In the rows, zero is written as 128.
Known rows, with every step that occurs:
kile -> misegis -> gupor -> zaze: [153 121  98  87 185 197 125  72 135 138 125 135 137 139  78 137 126 182
 138 123 125 159  82 176 113 143 165 126 121 130 107 142 149 157  79 163
 152 137 162  70 130 147 143 117 150 199 126 129 148  69 103 126 161 103
 101 151 127 112 162 106 103  93 100 115 129 117 112 158 109 158 126 113
 166  98]
tafaf -> zaze: [165 102 105  94 170 151  97  79 144 166 107 134 129 109 115 136  95 181
 105 141 129 116 117 191 101 142 163 105 130 131 108 158 130 164  76 174
 140 113 112 116 132 129 112 119 159 192 136  93 149  94 118 154 154 118
 103 164 116 125 138 114 126 138 159 113 123  80 105 132 112 158 142 117
 160 141]
sano -> kile -> misegis -> gupor -> zaze -> tafaf -> gugo -> nebef: [168 134  98  81 193 220  97  86 127 144 139 153 153  88 121 167 125 233
  99 160 119 139  93 144 129 139 166 126 148 151  98 123 138 150  87 119
 153 123 130  64 143 170 117 111 155 186 146  96 176  79 134 155 153  74
  98 182  82 112 134  92 104  67  88  88 193 119 125 178 104 164 152 110
 142 112]
kile -> misegis: [170 119 102  80 130 154 115  75 135 141 136 146 151 122  99 122 126 162
 121 107 135 145 114 206 104 136 178 121 131 108 107 146 119 164  70 177
 142 124 130 136 123 138 124 128 159 196 130 126 134  95  78 145 141 123
 100 153 111 115 150 122 137 118 128 121 128 114 109 144 110 160 136 120
 162 133]
gugo -> sano -> kile -> misegis -> gupor: [157 130  97  67 153 177  89  84 114 117 148 137 143  97 142 118 150 185
 151 111 108 141  79 170 125 133 179 117 167 112 108 134 145 149  80 177
 123  81 139 105 130 142 111 120 149 206 138 108 163  78 109 131 160 107
  98 122  98 108 142 126 129  84 145 128 176 152 110 180 105 156 119  86
 135 120]
sano -> kile -> misegis: [172 115  99  66 135 156  80  79 107 129 129 141 154 101 125 121 148 164
 125 112 130 137 105 177 110 129 183 114 163  99 110 144 110 160  73 164
 138 108 112 128 118 147  84 136 159 200 136 119 147  90  77 143 143 116
  95 149  88 118 130 121 149 106 146 102 155 140 112 141 108 169 139 105
 154 147]
nebef -> gugo -> sano -> kile -> misegis: [162 134 101  68 144 157  60  92 128 143 157 146 156  78 139 125 144 208
 142 125 126 146 124 201 125 131 199 115 166  91 117 134  97 165  78 191
 111  72 148 140 138 161 117 117 163 192 138 100 172  72 108 148 155 109
 104 143 106 118 131 131 145  97 138 131 175 143 117 171 113 170 105 120
 128 141]
zaze -> gupor -> sano: [160 106  71  98 172 200 119  91 171 146 108 136 131 112  95 149  82 172
  84 164 135 136  99 147 107 126 158 112 112 147 108 139 114 167  80 128
 167 106 165 130 137 138 167 152 154 215 118 105 158  82 158 144 159 114
 106 141 144 120 155 133 129 117 153 116 118  80 117 143 117 155 115 102
 147  98]
nebef -> gugo -> sano -> kile -> misegis -> gupor -> zaze -> tafaf: [140 139 104  84 175 226  83  93 127 152 145 128 144  85 120 146 129 217
 123 160 110 159  90 182 134 138 187 123 143 137 112 124 145 157  93 136
 130  73 166  81 149 171 129  97 152 192 130 105 201  54 162 137 165  71
  96 160 127 111 157 109 120  72 132 116 169 155 125 189 102 170  93 107
 133  95]
tafaf -> gugo -> nebef: [175 129 103  98 158 159 111  90 158 141 138 170 147  98  95 137  83 218
 102 138 148 110 146 160 110 132 164 111 138 121 100 133 101 161  74 175
 139 124 119 108 145 143 143 120 164 190 146  91 141 103 124 156 145 119
 107 162  95 123 124 113 116 122  89 132 150  75 107 159 118 144 143 121
 140 139]
nebef -> gugo: [148 122  95  98 131 154 105  94 147 150 122 142 134 101 110 120  94 190
 114 143 144 136 151 197 110 136 186 111 130 107 112 142  86 174  75 191
 125  91 139 117 146 148 143 103 164 192 129 110 162  90 120 141 152 112
  99 140 129 123 143 120 139 130 116 118 115 120 105 154 122 157 103 122
 145 129]
misegis -> gupor -> sano -> gugo: [154 116  87 107 174 189 125  94 124 141 124 137 130 129 132 125 115 163
 126 116 126 148 109 128 118 139 182 131 152 141 105 138 132 161  81 161
 163  74 184  58 130 156 173 128 152 209 140 111 181  81 166 110 164 106
 102 112 126 112 162 123 119 108 106 145 145 118 103 165 116 151  95  80
 131  99]
misegis -> kile: [147 122 105  92 162 151 107  85 131 132 109 137 116 130 123 121 118 169
 127 123 133 138 120 172 114 135 168 120 133 123 101 140 133 169  77 164
 117  94 102  90 137 128 130  94 155 222 126 121 129  92 119 138 159 129
 105 124 117 117 134 125 106 135 128 120 103 129  99 138 117 149 132  87
 152 115]
gupor -> sano -> gugo -> nebef: [168 120 102 115 165 195 119  91 156 162 148 161 149 109 108 140 103 163
 125 112 153 130 127 115 130 126 197 127 151 133 107 129 127 160  82 160
 167 103 169  95 134 154 180 154 159 201 141 103 166  89 162 132 147 118
 115 141 112 122 141 119 126 112 129 174 161  97 110 154 123 148 121 123
 133 131]
nebef -> gugo -> sano -> gupor: [147 121  84  98 154 187  82 105 140 144 142 137 124  76 120 117 104 215
 106 134 135 117 130 168 107 138 199  93 124 107 113 129 116 167  80 179
 125  92 156 134 144 148 160 111 161 188 134 105 205  86 165 141 158 102
 106 106 146 120 142 129 146 111 118 157 143 131 110 171 117 147 102 122
 128 112]
zaze -> gugo: [168 119  94  91 119 144 128  96 154 137 113 130 152 110  89 115  86 166
 107 158 131 132 139 185 114 132 171 104 141 110 101 138 107 167  78 157
 134  97 131  80 145 140 127 107 153 202 133 113 156 101 144 140 152 105
 102 161 121 118 140 125 126 124 129 111  95 107 105 144 111 156 107 108
 143 131]
kile -> misegis -> gupor: [159 120  97  79 148 169 126  77 124 128 134 143 133 131 122 121 125 180
 135 111 120 155  93 205 112 140 167 122 141 119 103 144 134 158  72 187
 132 119 153 101 130 138 134 113 152 197 127 127 144  91  91 132 151 115
  89 136 103 110 164 119 120 104 103 118 131 130 105 166 114 156 127 104
 157 105]
zaze -> gupor: [163 108  88  88 134 174 122  90 157 135 109 136 129  90  88 136  93 171
  77 166 127 121 113 156 109 131 157 101 110 130 108 138  97 164  76 140
 141 115 142 123 135 132 127 121 152 205 125 102 165  89 141 154 150 106
 102 141 143 118 151 121 124 123 130 114 109  95 109 146 115 157 112 116
 152 106]
zaze -> gupor -> sano -> kile: [164 101  65  88 178 200  87  94 136 132 101 133 133  87 129 150 106 166
  86 165 131 127  95 115 107 121 160 106 133 143 109 137 112 163  80 109
 157  85 141 126 130 148 132 160 156 221 124  96 172  76 160 145 162 105
 104 135 125 117 140 131 141 107 163  94 144 108 120 140 111 162 120  89
 140 121]
sano -> kile: [156 109  96  88 138 165  89  85 117 129 116 131 135  93 134 118 124 141
 115 124 138 114 116 134 102 127 174 107 150 107 111 142 112 157  75 156
 137  91  95 119 128 138  90 130 157 208 140 106 156 100 114 138 155 114
  94 133 110 123 117 118 150 124 157 100 142 125 109 137 110 158 130  97
 145 141]
kile -> misegis -> gupor -> sano -> gugo: [167 123  88  87 168 183 127  88 120 145 140 141 149 140 136 127 133 176
 138 101 121 164 103 160 126 141 192 135 165 132 104 142 135 163  80 166
 164  94 202  65 122 164 168 132 154 198 138 122 172  72 130 124 159 116
  97 122 107 107 174 125 127  91 101 140 160 136 108 170 115 159 111  89
 138 108]
nebef -> gugo -> sano: [146 133 106 104 138 155  97  98 158 149 144 146 136  92 108 118  89 200
 122 142 139 132 142 196 118 131 183 110 137 106 113 134 106 166  79 199
 119  73 155 126 153 141 159 113 160 193 134  95 171  84 145 137 158 116
 105 137 148 122 140 126 127 126 133 160 132 110 107 172 119 145  86 125
 127 117]
gupor -> zaze -> tafaf -> gugo -> nebef: [165 129 112 120 165 209 119  87 180 168 129 156 140  97  73 168  78 210
  71 176 145 120 127 148 123 135 160 118 104 155 102 124 130 156  92 114
 157 130 124  83 153 152 143 115 160 183 143  96 159  96 161 156 147  88
 107 199 127 124 129  94 109 110 100 113 147  63 122 153 110 146 144 134
 148 124]

Rows:
[169 111  80 103 178 227 119  97 162 147 125 148 147  87  47 135  89 196
 107 162 147 117 120 102 112 133 182  99 106 130 106 121 138 161  86 132
 154 149 136  63 143 151 159 128 147 197 131 116 197  91 193 143 152  76
 115 159 120 121 137 109 116  87 109 141 134 107 115 147 119 149 128 148
 149 116]
sano -> gupor -> zaze -> gugo -> nebef
[163 105  73  98 161 208 115  97 136 142 102 123 137 103  65 126  96 182
  94 158 130 124 119 127 109 141 182  92 108 128 107 131 140 167  88 124
 153 132 144  69 135 152 140 118 148 201 131 123 201  89 178 138 160  77
 105 147 147 119 149 115 124  95 102 117 113 115 112 137 110 157 121 125
 154 105]
sano -> gupor -> zaze -> gugo
[156 120  81  88 194 194 128  80 134 138 135 143 133 153 122 133 114 183
 137 104 126 168  84 190 108 136 169 132 138 138 102 146 141 163  77 164
 157 104 177  95 131 145 171 146 155 206 123 125 142  83 117 118 155 124
  99 137  98 111 162 129 122 101 131 124 141 119 112 163 113 155 124  86
 150 107]
kile -> misegis -> gupor -> sano
[165 117  88 115 177 243 106  96 156 160 126 153 129  78  85 160  89 223
  54 164 141 104 118 112 112 140 174 105  93 155 101 121 132 159  91  98
 169 143 122 100 144 159 148 119 160 176 143 103 194  98 174 158 146  75
 103 164 121 122 132  92 127  96  85 119 166  85 125 157 110 148 154 138
 148 109]
sano -> gupor -> zaze -> tafaf -> gugo -> nebef
[145 110 108 123 129 210 119  82 161 164 108 125 123 115  75 149  95 142
  79 155 138 134 101 158 111 139 168 117  92 145 106 135 137 158  88 106
 169 113 124  98 139 138 128 118 153 191 127 119 159  96 157 137 147  88
 101 175 160 124 146  96 119 125 137 106 114  93 120 135 107 154 124 120
 162 111]
gupor -> zaze -> tafaf
[158 128  98 108 148 175 114  91 174 146 120 130 156 110  48 132  82 182
 123 166 136 133 120 163 124 132 175 110 128 124 105 129 152 157  92 145
 143 107 165  69 149 141 144 117 146 208 135 103 167  75 181 128 169  89
 119 175 164 118 135 120  98 110 142 147 115  88 116 150 105 150  95 132
 141 120]
gupor -> zaze -> gugo -> sano
[150 120 103  96 152 218 135  76 139 150 121 128 129 127  84 149 116 167
  97 141 119 166  76 189 123 145 166 128 107 149 102 135 159 154  87 124
 162 125 157  70 135 148 140 106 148 190 123 129 161  85 138 133 148  83
  91 171 136 111 171  97 111  98 117 101 126 123 118 161 102 164 129 112
 164  87]
kile -> misegis -> gupor -> zaze -> tafaf
[144 110  73  98 198 202 103  92 120 126 112 127 122 119 160 132 114 156
 132 123 123 138  86 125 105 128 165 123 152 137 104 140 144 159  81 146
 153  70 131  89 135 146 138 143 154 221 132 112 157  86 147 117 168 110
  96 118  97 117 135 123 134 107 149 107 153 131 110 160 112 151 123  69
 136 111]
misegis -> gupor -> sano -> kile
[177 112  90 100 170 216 121 100 168 157 138 160 152  83  79 153  96 181
  90 156 142 132 118 101 127 125 179 119 140 154 105 123 110 163  81 136
 168 114 190  96 136 158 181 148 153 207 133  89 189  74 191 148 150 102
 116 140 125 119 156 125 118  96 121 156 157  87 117 162 124 157 108 127
 128 115]
zaze -> gupor -> sano -> gugo -> nebef
[173 114  97  75 159 154  69  99 137 153 111 125 151  69 131 131 101 204
 117 172 112 113 116 168 120 133 172  93 173 118 101 142 143 155  86 149
 121  75 115  85 143 143  91 111 152 203 149  68 184  86 166 163 163  95
 112 170 107 121 118 132 120 114 186 114 153  99 110 147 104 166 120 106
 126 159]
tafaf -> zaze -> gugo -> sano -> kile
[167  97  86  79 168 169 102  87 151 161  94 132 123  81 102 150  86 202
  69 184 119 117 110 169 108 140 149  94 116 150 106 151 122 164  78 149
 139 131 133 116 135 131 115 110 152 199 129  85 171  82 144 172 151 105
 105 161 133 122 146 117 114 126 149  95 116  75 106 136 113 164 135 127
 159 107]
tafaf -> zaze -> gupor
[170 106  80  95 152 191 116  99 147 155 113 137 143  96 106 144 103 169
  88 155 128 139 118 121 125 132 179 118 135 146 110 133 104 166  81 129
 171  94 183  98 128 156 163 145 154 207 133  98 191  68 179 139 156 105
 109 130 145 114 163 129 128 108 120 131 130  96 112 146 116 159  97 106
 137 100]
zaze -> gupor -> sano -> gugo
[165 134 113 106 120 164 107  99 165 147 133 134 138  93 117 143  86 214
  72 159 118 116 129 200 125 138 166 114 130 134 100 131 120 155  88 132
 145  73 130 119 149 142 134 103 158 187 149  86 161  98 162 148 151 111
 100 162 144 115 134 118 123 130 123 125 148  76 117 167 101 147 122 102
 127 118]
zaze -> tafaf -> gugo -> sano
[172 131  95  69 196 206 109  87 129 129 135 150 169  96  76 136 120 198
 151 159 123 156  90 134 134 127 172 117 166 123 103 123 157 152  82 151
 129 133 147  32 145 163 127 112 145 208 133 111 177  68 146 149 159  74
 108 175  74 112 141 109  97  59 111 113 160 145 117 171 111 167 131 120
 146 120]
sano -> kile -> misegis -> gupor -> zaze -> gugo -> nebef
[134 119  89 120 144 241  91 101 162 166 134 123 118  75  93 147  99 207
  72 167 132 125 115 147 118 144 195 103  89 143 115 120 131 164  97 121
 157  97 159 116 151 157 167 111 156 183 128 112 222  80 204 137 156  71
 105 142 177 122 154 107 136  97 124 145 135 122 126 168 111 154 104 135
 135  83]
nebef -> gugo -> sano -> gupor -> zaze -> tafaf
[170 139  98  63 181 154  82  91 107 114 141 143 154  95 153 129 135 245
 129 123 104 129 100 183 121 139 171 121 182 112 103 138 124 152  79 177
 121  83 142  93 136 156 102 108 156 197 158  91 162  74 101 140 168 109
  98 132  90 105 130 127 123  85 104 110 198 127 109 184 102 158 126  81
 123 124]
tafaf -> gugo -> sano -> kile -> misegis -> gupor
[151 111  92 102 135 192  99  92 136 134 135 137 123  85 106 116 115 179
 103 114 131 106 102 136 105 137 186  95 117 114 108 132 140 159  81 162
 146 104 130 140 133 129 148 131 152 198 136 114 185 100 154 131 152 109
 106 108 150 117 137 126 145 110 138 162 147 109 110 156 113 137 124 117
 137 102]
gugo -> sano -> gupor
[156 133 113 119 145 195 102  89 175 162 125 132 139  99  91 160  88 211
  71 171 128 117 118 170 125 142 165 119 111 147 105 129 131 155  98 112
 157  98 144  98 150 147 137 112 158 186 147  89 160  81 166 140 158  94
 111 183 169 117 133 104 108 116 115 122 148  62 123 158  97 145 117 118
 139 112]
gupor -> zaze -> tafaf -> gugo -> sano
[171 111  81  80 178 183  81  79 122 143 133 141 156 121 141 133 143 153
 131 105 134 153  92 173 105 127 186 128 153 114 111 146 119 165  77 148
 158  96 132 140 117 155 124 166 162 207 131 116 146  79  97 132 151 125
 105 147  85 119 132 133 152 103 165 104 165 125 122 139 108 171 148  97
 150 145]
gupor -> sano -> kile -> misegis
[161 119  90  64 161 176  98  80  99 120 127 135 136 105 143 114 149 172
 135 111 115 143  88 164 112 136 175 119 165 111 107 141 127 156  71 169
 132  97 126  93 123 149  95 120 152 207 134 121 158  86  93 138 156 108
  89 127  79 110 146 119 135  89 127  96 157 156 109 167 108 162 132  85
 149 122]
sano -> kile -> misegis -> gupor
[168 121 103 101 125 170 112  95 150 155 115 134 132 103 125 141  86 197
  58 158 123 120 140 192 114 142 161 114 127 134 101 141 104 162  82 127
 151  92 115 112 143 146 120 101 164 182 145 103 154 114 144 153 144 108
  93 173 122 116 132 111 135 134 103  91 128  86 114 152 105 152 137  98
 143 124]
zaze -> tafaf -> gugo
[160 108  83 108 165 224 102  97 139 158 105 126 121  90 109 154  98 212
  42 163 126 108 121 132 103 151 172 102  91 151 109 130 126 163  92  88
 178 124 130 102 135 158 127 113 158 180 143 112 196  92 172 145 154  78
  97 158 142 117 139  97 134 103  81  89 144  86 122 145 101 156 147 112
 152  93]
sano -> gupor -> zaze -> tafaf -> gugo
[166  93  73  90 205 197 100  89 167 170  92 135 126 104 110 163  72 199
  74 180 121 135  95 163 103 135 154 103 106 166 108 150 126 170  82 124
 165 113 160 118 134 137 148 141 158 206 122  81 171  73 166 159 159 115
 111 163 125 122 155 125 116 124 176 103 123  54 116 136 113 167 131 114
 154 110]
tafaf -> zaze -> gupor -> sano
[180 124  98  48 173 162  81  94 119 141 126 129 155  86 138 130 124 231
 139 159  91 149  89 189 129 140 169 101 189 126  99 142 165 154  85 172
 111  81 150  61 140 152  98  95 146 205 145  79 186  67 151 154 164  97
 102 160  75 107 145 133 112  80 163 105 164 131 109 175 102 172 119  96
 128 133]
tafaf -> zaze -> gugo -> sano -> kile -> misegis -> gupor
[157 124  97 110 186 210 133  95 147 148 143 157 136 116 111 138 108 176
 138 117 136 140 112 103 128 131 182 130 160 147  99 127 141 156  82 169
 156  94 181  50 140 155 195 132 152 203 140 105 182  82 180 120 156 105
 107 118 106 116 159 118 107  94 108 169 166 119 105 180 124 142 110 102
 124 109]
misegis -> gupor -> sano -> gugo -> nebef
[151 116  96  82 160 224 101  81 112 139 119 124 133 106 117 149 140 159
 106 147 113 155  70 147 125 140 172 124 126 147 106 132 149 150  88 109
 156 110 130  72 130 157  99 113 151 199 129 127 175  78 135 130 152  77
  89 163 114 112 151  99 121  82 129  77 150 148 124 158  99 170 134  97
 156 100]
sano -> kile -> misegis -> gupor -> zaze -> tafaf
[179 116 105  88 165 167 109  94 170 165 123 153 152  93  85 142  73 209
 111 168 133 127 134 171 120 132 167 100 150 132  96 141 144 161  78 171
 126 120 131  64 154 137 135 105 154 193 139  80 166 100 157 170 144 100
 112 189  85 124 133 121 103 121 151 130 120  77 107 147 118 159 137 138
 144 149]
tafaf -> zaze -> gugo -> nebef
[145 133 100 102 179 210  87  97 133 138 115 121 126  82 133 155 107 220
  89 175 107 119  92 129 131 141 159 114 142 153 102 124 143 145  97 102
 150  74 130  62 150 157 113 101 150 197 154  85 187  72 178 127 175  75
  96 153 137 113 128 103 105  93 114  97 181 109 120 178  95 150 114  84
 126  99]
misegis -> gupor -> zaze -> tafaf -> gugo -> sano -> kile
[157 116  91  74 196 197  94  77 107 130 119 131 139 118 117 134 147 174
 145 126 123 153  76 141 112 138 173 125 141 124 109 137 147 157  80 147
 144 127 144  76 126 154 101 127 151 206 134 120 165  69 106 129 164  93
  94 141 107 112 147 104 118  82 120  92 159 147 116 152 105 166 131 101
 161 110]
sano -> kile -> misegis -> gupor -> zaze
[135 115  97 117 156 224 139  88 153 149 105 119 110 122  89 149  94 158
  91 156 126 140  87 148 117 144 159 120  97 159 104 132 158 153  89 115
 162 114 140  61 144 140 144 104 147 202 123 124 165  87 174 126 157  81
  93 158 155 116 162  93 105 112 120 108 115 114 115 155 104 151 116 100
 157  84]
misegis -> gupor -> zaze -> tafaf
[147 130  87  91 176 191  95  99 134 123 112 120 147  94  91 129 109 195
 143 172 114 130  93 119 129 132 168 108 157 128 104 126 161 148  92 140
 127  83 150  34 152 150 118 107 142 221 142  92 189  67 188 123 182  74
 104 143 138 113 139 118  98  82 132 126 143 136 112 169 101 154  90  94
 127 105]
misegis -> gupor -> zaze -> gugo -> sano -> kile
